Every row comes from one small tree of marks. The marks that hang from a mark follow it in brackets, in the order of their numbers. Every link used is in the known rows. Which tree was each row made from?
Known rows:
Q125{Q512{Q547{Q248 Q601{Q818} Q778}}}: [+5.67,-0.37,-3.27,-1.63,-0.04,+4.11,-3.88,+6.58,-2.87,+0.11,+0.77,-3.53,+5.76,+2.20,-1.66,+0.72,+2.69,-5.56,-1.66,-1.92]
Q547{Q248 Q601}: [+2.91,-2.46,+0.49,-2.99,+0.54,-0.79,+0.34,+2.86,-0.67,-1.08,+0.04,-2.31,+1.83,+1.14,-0.72,+1.04,+0.16,-0.44,-0.09,-2.79]
Q512{Q125 Q547{Q248 Q601{Q818}}}: [+1.64,-2.88,-1.13,-2.69,+1.48,+3.27,-1.55,+3.23,-1.84,+2.59,+1.45,-1.29,+2.51,+3.41,+0.75,+0.29,-1.21,-4.01,-0.72,-0.99]
Q512{Q125 Q547{Q601 Q778 Q818}}: [+0.04,-2.84,-2.40,-4.11,+0.40,+3.72,-1.66,+6.55,-4.50,+2.49,+1.53,-3.10,-1.84,+3.98,+0.73,-3.15,-0.31,-1.32,-2.98,+2.44]
Q512{Q125 Q547{Q248 Q601{Q818} Q778}}: [+4.86,-2.36,-0.63,-4.53,+1.09,+3.72,-4.45,+4.72,-1.92,+0.60,+1.67,-2.12,+2.81,+4.83,+0.52,+0.04,+0.28,-4.48,-1.34,-0.24]
Q547{Q248}: [+1.97,-2.33,+1.57,-1.21,+0.15,-0.79,-0.26,-0.93,+0.18,-2.12,+0.03,-1.06,+0.80,+0.88,-1.37,+2.36,+1.33,+0.14,+0.75,-0.85]
Q778{Q125 Q547{Q818}}: [-3.72,-1.81,-3.46,+0.34,-0.98,+0.41,+2.56,+2.60,-0.48,-1.46,+2.65,-2.25,-3.14,+2.77,-1.28,+0.09,-0.71,-1.32,+1.32,+2.89]
Q125{Q512{Q547{Q601 Q778}}}: [+4.44,+1.00,-4.26,+0.18,-0.22,+3.08,-3.64,+6.17,-5.41,+1.69,+0.05,-3.32,+2.68,+0.81,+0.18,-0.77,+2.26,-1.44,-2.03,-1.30]
Q125{Q512{Q547{Q818}}}: [-2.27,-0.59,-5.35,+1.22,-0.55,+4.40,+0.45,+2.73,-5.41,+2.36,+0.30,-2.73,+0.27,-0.70,-1.39,+0.21,+1.15,-1.38,-2.37,+1.50]
Q125{Q512{Q547}}: [+0.39,+1.46,-4.09,+2.73,-0.18,+3.01,-1.51,+0.54,-4.93,+2.27,+0.31,-0.77,+1.95,-1.80,-0.02,+0.73,+1.24,-0.80,-0.33,-0.73]
Q818{Q547{Q248 Q601 Q778{Q125}}}: [+3.76,-1.27,+2.03,-2.49,+0.75,+1.49,-1.34,+4.73,+2.44,-4.58,+3.02,-5.43,+3.25,+4.28,+3.39,+1.65,+2.11,-1.31,+0.66,-1.09]
Q778{Q547}: [-0.68,-2.18,-2.29,+1.15,-1.09,+0.12,+0.13,+0.44,-0.87,-0.58,-0.17,+2.33,-1.32,+1.59,-2.09,+0.69,+0.10,+0.47,+1.04,+0.14]
Q512{Q547{Q248 Q601{Q818} Q778}}: [+5.52,-1.99,-0.79,-3.87,-0.64,+4.04,-3.32,+5.54,-2.24,-1.61,-0.34,-3.17,+2.89,+3.64,-1.34,-0.50,+1.11,-6.07,-1.77,-0.86]
Q512{Q547{Q248 Q601 Q778{Q125} Q818}}: [+2.44,-2.26,-0.77,-4.54,-1.24,+2.37,-0.70,+5.75,-4.56,-3.41,+2.16,-8.21,-0.80,+3.85,-0.35,-0.22,+1.00,-4.32,-0.20,+1.65]
Q512{Q125 Q547{Q248 Q778 Q818}}: [+0.69,-4.00,-0.26,-4.17,+0.87,+4.26,-2.76,+1.20,-4.28,-0.93,+1.88,-2.90,-1.18,+4.88,-1.11,+0.62,+1.05,-1.37,-1.15,+2.95]
Q778{Q125 Q547{Q248}}: [+0.69,-2.23,-1.15,+0.07,-0.66,-1.39,-0.02,-0.57,+0.24,-3.89,+2.81,-1.13,-0.76,+2.47,-1.28,+3.39,+0.59,-0.51,+4.26,-0.19]
Q547{Q248 Q778 Q818}: [+2.18,-3.66,+0.84,-4.45,+0.13,+1.29,-0.58,+2.55,-0.95,-4.04,+0.11,-3.58,+0.15,+3.59,-3.23,+0.91,+2.55,-1.50,-1.41,+2.01]
Q818{Q547{Q248 Q601 Q778{Q125{Q512}}}}: [+4.40,+0.97,-0.59,-0.75,+1.88,+1.91,-2.15,+5.60,+1.91,-2.68,+3.76,-6.27,+6.08,+2.99,+2.93,+3.39,+3.32,-0.97,+0.27,-2.67]
Q601{Q547{Q248 Q778{Q125} Q818}}: [+2.52,-1.76,+0.19,-3.34,-0.42,-2.13,+0.57,+3.79,+3.99,-5.39,+2.28,-6.69,+0.39,+5.01,-2.22,+1.54,+1.62,-0.38,+0.77,+2.06]

Write each row's tree:
[+5.20,+1.88,-1.79,-0.47,+1.77,-1.52,-2.89,+3.83,+6.74,-3.34,+3.44,-4.52,+6.46,+3.72,-1.62,+3.56,+2.85,-2.65,+1.57,-1.00]
Q601{Q547{Q248 Q778{Q125{Q512}}} Q818}
[+2.96,+2.36,-1.62,-2.05,-0.97,+3.61,-3.02,+6.31,-1.28,-0.63,+2.36,-4.86,+2.23,+2.92,+1.96,-2.45,-0.35,-6.83,+0.12,+0.53]
Q512{Q547{Q601{Q818} Q778{Q125}}}
[+5.52,-0.02,+1.28,-4.57,+0.50,-0.04,-2.06,+5.80,+2.70,-3.34,+2.82,-5.42,+3.84,+3.54,+0.18,+0.85,+0.70,-5.85,+0.93,-0.72]
Q547{Q248 Q601{Q818} Q778{Q125}}
[+1.79,-3.58,-0.66,-2.45,+1.20,+1.78,-1.52,+1.70,-3.43,+1.58,+1.42,-1.70,-0.05,+2.03,+0.87,+0.91,-0.54,-0.47,-0.12,-1.15]
Q512{Q125 Q547{Q248 Q601}}
[+3.48,-4.40,+0.27,-5.70,-0.20,+0.58,+0.29,+7.10,-1.37,-2.75,-0.26,-5.05,+0.71,+3.89,-2.57,-0.32,+1.66,-1.89,-2.01,+0.67]
Q547{Q248 Q601 Q778 Q818}
[-2.87,-3.61,-3.12,-2.85,+0.74,+3.73,+1.35,+4.97,-4.87,+4.32,+1.01,-2.36,-2.22,+2.98,+1.18,-2.27,-2.07,-0.94,-2.52,+1.67]
Q512{Q125 Q547{Q601 Q818}}
[+4.40,-2.94,+1.65,-3.69,+0.59,+2.05,-2.13,+4.52,+1.40,-3.11,-0.09,-2.92,+3.15,+4.72,+1.44,+0.79,+2.25,-0.23,-1.41,-1.41]
Q818{Q547{Q248 Q601 Q778}}
[+5.71,+1.56,-1.59,-2.07,+2.12,+0.53,-2.46,+7.63,+2.30,-1.91,+4.52,-5.82,+6.74,+2.17,-0.50,+2.66,+2.43,-5.49,+0.22,-2.09]
Q547{Q248 Q601{Q818} Q778{Q125{Q512}}}
[-1.94,-4.57,-1.55,-2.72,+0.84,+3.98,+0.10,+0.15,-3.80,+1.03,+1.48,-1.99,-2.02,+3.06,-0.83,+0.78,-0.18,-0.44,-1.13,+2.04]
Q512{Q125 Q547{Q248 Q818}}
[+3.42,+1.20,-0.14,+0.41,+1.63,+2.65,-3.13,+1.40,+2.47,-3.41,+3.75,-4.52,+5.48,+2.56,+2.50,+4.75,+3.89,-0.52,+1.20,-1.06]
Q818{Q547{Q248 Q778{Q125{Q512}}}}
[+2.66,-2.46,+0.34,-2.69,-0.06,+0.45,+0.49,+4.44,+1.92,-0.93,+0.37,-1.58,+3.79,+2.46,-0.96,+0.15,+0.14,-4.44,-0.32,-1.68]
Q547{Q248 Q601{Q818}}
[-3.21,-0.40,-6.31,+1.79,-0.17,+0.61,+2.48,+3.78,-0.95,+0.31,+3.80,-2.71,-0.14,+1.08,-1.53,+1.91,+1.21,-0.66,+1.25,+1.52]
Q778{Q125{Q512} Q547{Q818}}
[+4.60,+3.27,-1.73,-0.46,+0.88,-0.88,-1.76,+6.91,-0.07,-0.34,+3.93,-5.26,+3.55,+0.12,+1.55,+0.80,+1.89,-1.62,+0.50,-1.45]
Q547{Q601 Q778{Q125{Q512}}}
[+0.09,-7.11,-3.44,-2.84,-1.19,+0.20,+3.30,+5.65,-2.20,-1.70,-0.16,-1.09,-0.99,+3.94,-3.27,+0.70,+0.72,-0.20,-0.18,+0.04]
Q778{Q547{Q248 Q601 Q818}}
[+3.84,+0.31,+2.70,-2.66,+0.44,-0.80,-3.09,+0.19,+0.65,-5.28,+2.92,-4.78,+1.20,+2.19,-0.18,+2.31,+1.34,-2.01,+2.43,+0.65]
Q547{Q248 Q778{Q125}}
[+5.81,-2.32,+0.58,-4.42,+0.70,+0.88,-2.20,+6.01,+1.71,-2.57,+0.48,-2.72,+4.14,+4.10,-1.51,+0.28,+1.80,-4.76,-1.38,-1.05]
Q547{Q248 Q601{Q818} Q778}
[+2.25,-1.00,-3.02,+1.28,+0.41,+2.74,-1.43,-0.53,-5.13,+0.37,+0.23,-1.73,+2.75,-0.84,-1.44,+3.24,+2.80,-0.99,+0.06,-1.65]
Q125{Q512{Q547{Q248}}}
[+1.65,-4.74,-1.07,-5.38,+0.58,+3.21,-1.49,+5.33,-4.97,-0.01,+1.44,-4.66,-0.78,+4.99,-1.00,-0.79,+0.47,-1.47,-2.34,+1.83]
Q512{Q125 Q547{Q248 Q601 Q778 Q818}}
[+5.14,-0.09,-0.06,-3.56,-0.61,+2.93,-3.33,+5.49,-1.35,-2.46,+2.42,-5.96,+2.74,+3.60,+0.40,+0.28,+0.30,-7.21,+0.42,-0.18]
Q512{Q547{Q248 Q601{Q818} Q778{Q125}}}
[+3.65,-2.56,-3.83,-2.68,-0.23,+3.58,-1.55,+7.32,-6.25,-0.47,+0.32,-5.84,+1.98,+2.18,-2.72,+0.70,+3.01,-2.34,-2.39,+0.08]
Q125{Q512{Q547{Q248 Q601 Q778 Q818}}}
